Known rows, with every way that one mark hangs from another
{Q_296 {Q_229 {Q_928 Q_483} Q_938}}: [-1.22 -1.30 -2.93  0.49  0.20  1.72 -0.49  3.22  0.03  0.24  1.01  1.04
  2.53 -0.25  0.47 -0.44 -2.02  5.45 -0.70  1.51  7.65]
{Q_14 {Q_483 Q_928}}: [-0.11  1.38 -2.79  0.39  0.27 -0.66  0.02  0.12 -0.97 -1.26 -0.27 -0.22
  0.25 -0.11  0.66 -0.42  5.09  2.14 -0.07  3.90 -0.14]
{Q_213 Q_928 Q_938}: [-4.06 -1.02 -0.74 -0.21 -0.03  0.16 -1.34 -1.92  0.89 -1.72  1.52  1.79
  4.62  0.07  1.33 -3.42 -1.72  2.50  2.47  1.25  1.53]
{Q_928 {Q_229 Q_296} {Q_483 Q_14}}: [ 1.07 -0.50 -6.63  0.07 -1.01  2.26 -1.28  0.75  2.54 -0.23  1.68 -0.21
 -0.29 -0.55  2.19  2.20 -1.19  1.01 -1.19  5.21  4.67]
{Q_213 {Q_928 Q_229} Q_938}: [-4.19 -1.18 -1.65  0.01 -0.43  0.69 -1.13  1.11  1.79 -2.00  2.70  1.08
  3.86 -0.06  2.13 -5.01 -5.67  2.10  1.54  4.30  2.49]
{Q_928 {Q_483 Q_14}}: [ 0.81  0.46 -4.22 -0.03  0.25 -0.23 -1.54 -0.06  0.54  0.18  0.41 -0.36
  0.06 -0.29  1.55  2.27  1.09  1.50  0.69  2.20  1.32]
{Q_213 {Q_928 Q_483} Q_938}: [-3.45 -1.52 -2.90  0.78 -0.41 -0.33 -2.19  1.02  0.96 -1.51  1.59  1.09
  5.20 -0.14  2.67 -2.70 -0.05  2.34  3.57  3.18  2.30]
{Q_14 Q_483}: [ 0.26  1.15 -1.87  0.34  0.15 -0.37  0.04  1.66 -0.62  0.08 -0.31  0.30
  0.07  0.50 -0.11 -2.06 -0.63  3.15 -0.31  3.08 -1.68]
{Q_928 {Q_229 Q_296 Q_938}}: [ 0.49 -0.53  0.27 -0.23 -1.45  2.86 -0.38  1.11  2.68  0.03  2.01  1.26
 -0.07 -0.63 -0.10 -1.59 -3.85  1.69 -1.62  1.05  4.45]
{Q_229 Q_296 {Q_928 {Q_483 Q_14}} Q_938}: [ 0.68 -0.45 -5.58 -0.76 -0.01  3.40 -0.84 -3.71  3.12  0.47  1.95  2.84
  2.11 -1.48 -0.31  2.39  0.88  4.75 -1.67 -0.33  5.26]
{Q_296 Q_229}: [-1.04 -0.66 -0.83  0.18  0.04  0.61 -0.40  1.23 -1.35 -0.21 -0.33 -0.15
  0.48  0.87  1.03  0.19 -1.79  1.97 -0.28  1.34  5.91]
{Q_296 {Q_229 {Q_928 Q_483}}}: [-1.29 -2.06 -5.15  0.72  0.45  1.16  0.23  3.28 -0.58  0.09  0.35 -0.16
  2.67  0.27  1.32  0.89 -0.04  3.30 -0.66  2.95  6.80]
{Q_938 {Q_213 {Q_928 Q_483}}}: [-0.99 -0.14 -2.48  1.18  0.16  0.79 -2.27  3.69 -1.44  0.78  0.87  1.38
  3.79  1.05  1.91 -2.86  2.64  1.25  1.41  2.22  1.72]
{Q_213 {Q_928 Q_483}}: [-1.03 -0.01 -3.13  0.58 -0.44  0.03 -1.39  4.11  0.60  0.11  0.51  0.47
  3.98  0.01  1.64 -1.65  2.48  1.93  2.03  4.33  1.15]
{Q_229 Q_938}: [ 0.33  0.58  2.53 -0.14 -0.18  0.46 -0.57  0.27  0.43  0.22  0.77  1.28
  0.18 -0.56 -0.86 -1.24 -2.15  2.19  0.26 -1.65  1.50]
{Q_213 {Q_928 {Q_229 Q_296}} Q_938}: [-3.62 -2.38 -3.62 -0.14 -1.15  2.68 -1.34 -0.74  3.02 -2.02  2.78  2.02
  4.38 -0.11  1.91 -3.75 -4.31  1.74  1.02  4.13  5.02]
{Q_938 {Q_213 {Q_928 Q_229 {Q_483 Q_14}}}}: [-1.35  0.73 -5.21  0.44  0.32  1.75 -2.52  2.88  0.36  0.34  2.53  1.20
  2.31  0.78  3.13 -2.86 -2.28  2.53 -0.08  5.96  2.85]
{Q_483 Q_14}: [ 0.00  1.07 -2.19 -0.91  0.68  0.33 -0.67 -3.89  0.84 -0.17  0.39  0.24
 -0.35 -0.21  0.32  1.54 -0.81  1.75 -0.23  0.07 -0.20]
{Q_483 Q_14 {Q_928 {Q_229 Q_296}}}: [ 0.25 -0.05 -4.90 -0.76 -0.45  2.41 -0.52 -3.43  3.18 -1.45  1.54  0.24
 -0.49 -0.87  1.79  2.94  2.51  0.63 -2.12  3.70  5.32]
{Q_213 {Q_928 {Q_229 Q_296} Q_483} Q_938}: [-3.05 -2.80 -6.02  0.71 -1.60  2.17 -2.02  2.73  3.08 -1.72  2.93  1.19
  4.61 -0.19  3.02 -2.98 -1.96  1.83  1.77  6.04  6.03]
{Q_928 {Q_229 Q_296 {Q_938 Q_213}} Q_483}: [ 1.45 -1.01 -1.68  1.22 -1.30  3.12 -1.92  3.61  1.01  1.17  2.75  1.96
 -0.34  0.32  1.39 -2.24 -2.19  0.85 -1.23  1.59  6.20]

Rows
[ 0.31  0.48 -4.32 -0.51  0.82  1.36 -0.85 -2.24  1.94  0.29  1.83  1.79
  1.51 -1.12  0.04  1.35 -1.05  5.21 -0.73  0.98  1.59]  {Q_229 {Q_928 {Q_483 Q_14}} Q_938}
[ 0.47  0.26 -4.88  0.15 -0.24  0.45 -1.15  3.04  1.47 -0.35  1.68 -1.19
 -1.01 -0.30  2.56  0.71 -2.72  1.24 -0.10  6.18  1.51]  {Q_928 Q_229 {Q_483 Q_14}}
[-0.60 -1.40 -2.03  1.19  0.64  2.38 -1.31  2.65 -1.43  1.07  1.73  2.41
  1.48  0.95  0.84 -1.67 -2.13  4.69 -1.47 -0.26  8.06]  {Q_296 {Q_229 {Q_928 Q_483} {Q_938 Q_213}}}
[ 0.42  1.81 -0.45  0.89  0.00  1.13 -1.09  2.84 -0.26 -0.29  2.25  1.78
 -1.55  0.65  0.89 -4.69 -0.82  3.55 -1.58  4.54  1.95]  {Q_14 {Q_483 {Q_928 {Q_229 {Q_938 Q_213}}}}}
[-0.96 -0.70 -2.95  0.25 -0.57  3.88 -1.11  1.70  1.30  0.44  2.27  2.36
  2.84  1.05  1.16 -3.73 -1.20  0.66 -1.41  2.77  4.87]  {Q_938 {Q_213 {Q_928 {Q_229 Q_296}}}}
[ 0.83  0.66 -2.59 -0.99 -0.68  3.08 -1.24 -3.85  3.94 -1.24  2.29  1.60
  0.05 -1.33  0.99  1.90  0.80  2.72 -1.50  1.83  5.74]  {Q_483 Q_14 {Q_928 {Q_229 Q_296 Q_938}}}
[ 0.44  0.66  1.68  0.59  0.05  1.46 -1.25  1.65  0.59 -0.28  2.40  1.57
 -0.77  0.14  0.78 -2.43 -0.72  0.44 -0.89  1.03  3.52]  {Q_483 {Q_928 {Q_229 {Q_938 Q_213}}}}
[-0.05  1.09 -3.54  0.56 -0.27 -0.11  0.24  3.28  0.38 -1.42  0.97 -0.75
 -0.89 -0.03  1.64 -1.76  0.88  2.02 -0.81  7.31  0.72]  {Q_14 {Q_483 {Q_928 Q_229}}}
[ 0.82 -0.57  0.54  0.36 -1.00  3.75 -1.06  0.47  1.21  0.75  2.56  2.76
 -0.78  0.49 -0.04 -2.67 -3.91  0.98 -2.08 -0.27  5.18]  {Q_928 {Q_229 Q_296 {Q_938 Q_213}}}
[-1.73 -0.30 -0.82  1.09 -0.12  1.83 -2.97  5.31 -1.79  0.98  1.20  2.37
  4.52  1.50  1.89 -4.06 -0.92  5.39  1.40  1.91  8.65]  {Q_296 {Q_229 {Q_938 {Q_213 {Q_928 Q_483}}}}}
[-1.39 -1.06 -0.46  0.26  1.10  2.91 -0.34 -0.49 -1.35  0.84  1.61  3.07
  1.36  0.91 -0.84 -2.40 -3.45  4.81 -2.62 -2.48  7.08]  {Q_296 {Q_229 Q_928 {Q_938 Q_213}}}
[ 1.15 -0.02 -4.16 -0.26 -1.14  2.81 -1.89  0.50  3.39  0.05  2.30  1.06
 -0.18 -0.98  1.69  0.75 -2.95  3.15 -0.90  3.23  5.42]  {Q_928 {Q_229 Q_296 Q_938} {Q_483 Q_14}}
[-0.78 -0.49 -5.34 -0.43  0.84  2.14 -1.01 -0.80  0.76  0.16  1.41  1.57
  2.20 -0.28  1.06  1.26 -2.76  7.11 -1.29  1.40  7.49]  {Q_296 {Q_229 {Q_928 {Q_483 Q_14}} Q_938}}
[-0.32 -0.32 -6.06 -0.13  1.17  1.07 -0.08 -1.60  1.20  0.04  1.02  0.58
  1.49 -0.76  0.91  2.43  0.91  3.09 -0.84  2.06  1.22]  {Q_229 {Q_928 {Q_483 Q_14}}}
[-0.63  1.60 -1.82  0.00  0.56  1.73 -3.35  0.06  0.10  0.95  2.09  3.25
  3.62  0.48  1.27 -2.75 -0.15  5.20  0.90  0.56  2.77]  {Q_229 {Q_938 {Q_213 {Q_928 {Q_483 Q_14}}}}}
[-0.50  0.01 -0.01 -0.10 -0.38  3.81 -2.18 -1.71  0.98  0.78  1.75  4.49
  3.83  0.45 -0.79 -3.67  0.67  3.36 -0.58 -2.73  4.75]  {Q_229 Q_296 {Q_938 {Q_213 Q_928}}}
[ 0.14 -0.39 -1.93  0.85 -0.85  3.28 -2.94  1.53  0.54  1.24  1.96  3.79
  4.40  0.55  0.69 -2.96  2.69  2.98  0.64 -0.37  5.56]  {Q_229 Q_296 {Q_938 {Q_213 {Q_928 Q_483}}}}
[ 0.88 -1.68 -4.57  0.79 -1.68  1.93 -0.57  4.05  2.21 -0.09  1.35 -0.61
  0.18 -0.22  2.18  0.41 -0.16 -0.66 -0.82  5.06  4.66]  {Q_928 {Q_229 Q_296} Q_483}
[ 0.70 -1.56 -4.16  0.19 -0.61  2.94 -0.36 -0.09  2.64  0.48  1.74  2.19
  2.15 -1.09 -0.47  0.86  1.60  3.20 -1.39 -0.41  4.61]  {Q_229 Q_296 {Q_928 Q_483} Q_938}
[-3.40 -0.28 -5.32 -0.13  0.20 -0.20 -2.78 -2.60  1.40 -1.52  1.82  1.40
  4.79 -0.31  2.90 -0.93 -1.19  3.94  2.90  3.22  2.28]  {Q_213 {Q_928 {Q_483 Q_14}} Q_938}
[ 0.81  0.83 -2.64 -0.06 -0.48  0.87 -1.57  2.69  2.25 -0.01  2.27 -0.11
 -0.20 -0.77  2.10 -0.62 -4.68  3.47 -0.26  4.44  2.13]  {Q_928 {Q_229 Q_938} {Q_483 Q_14}}
[-1.18  1.07  1.74  0.10  0.32  1.82 -1.86  0.70 -0.17  0.96  1.62  3.64
  3.33  0.75 -0.39 -4.79 -1.12  3.85  0.30 -1.78  1.65]  {Q_229 {Q_938 {Q_213 Q_928}}}
[-0.20 -1.24 -2.15 -0.64 -0.13  3.48  0.50 -3.51  2.36  0.16  1.60  3.04
  2.13 -1.02 -2.07  0.21 -0.24  3.07 -2.28 -2.70  3.79]  {Q_229 Q_296 Q_928 Q_938}
[-0.81 -0.31 -7.35 -0.37 -0.86  3.13 -1.92  1.63  3.41 -0.57  2.05  0.88
  3.35 -0.47  2.78 -0.25 -0.45  2.87 -0.13  6.67  5.42]  {Q_213 {Q_928 {Q_229 Q_296} {Q_483 Q_14}}}
[ 0.66 -0.08  0.00  0.85 -1.20  0.60 -1.24  6.34  1.78  0.28  1.89 -0.27
  0.09 -0.64  1.45 -1.93 -3.95  1.76  0.14  4.28  2.43]  {Q_928 {Q_229 Q_938} Q_483}
[ 1.17 -0.46  0.81  0.30 -0.55  3.23 -1.38 -2.93  0.24  0.97  1.36  3.29
  0.28  0.51 -1.38 -1.57  0.14  1.25 -1.28 -4.85  4.44]  {Q_229 Q_296 {Q_938 Q_213}}
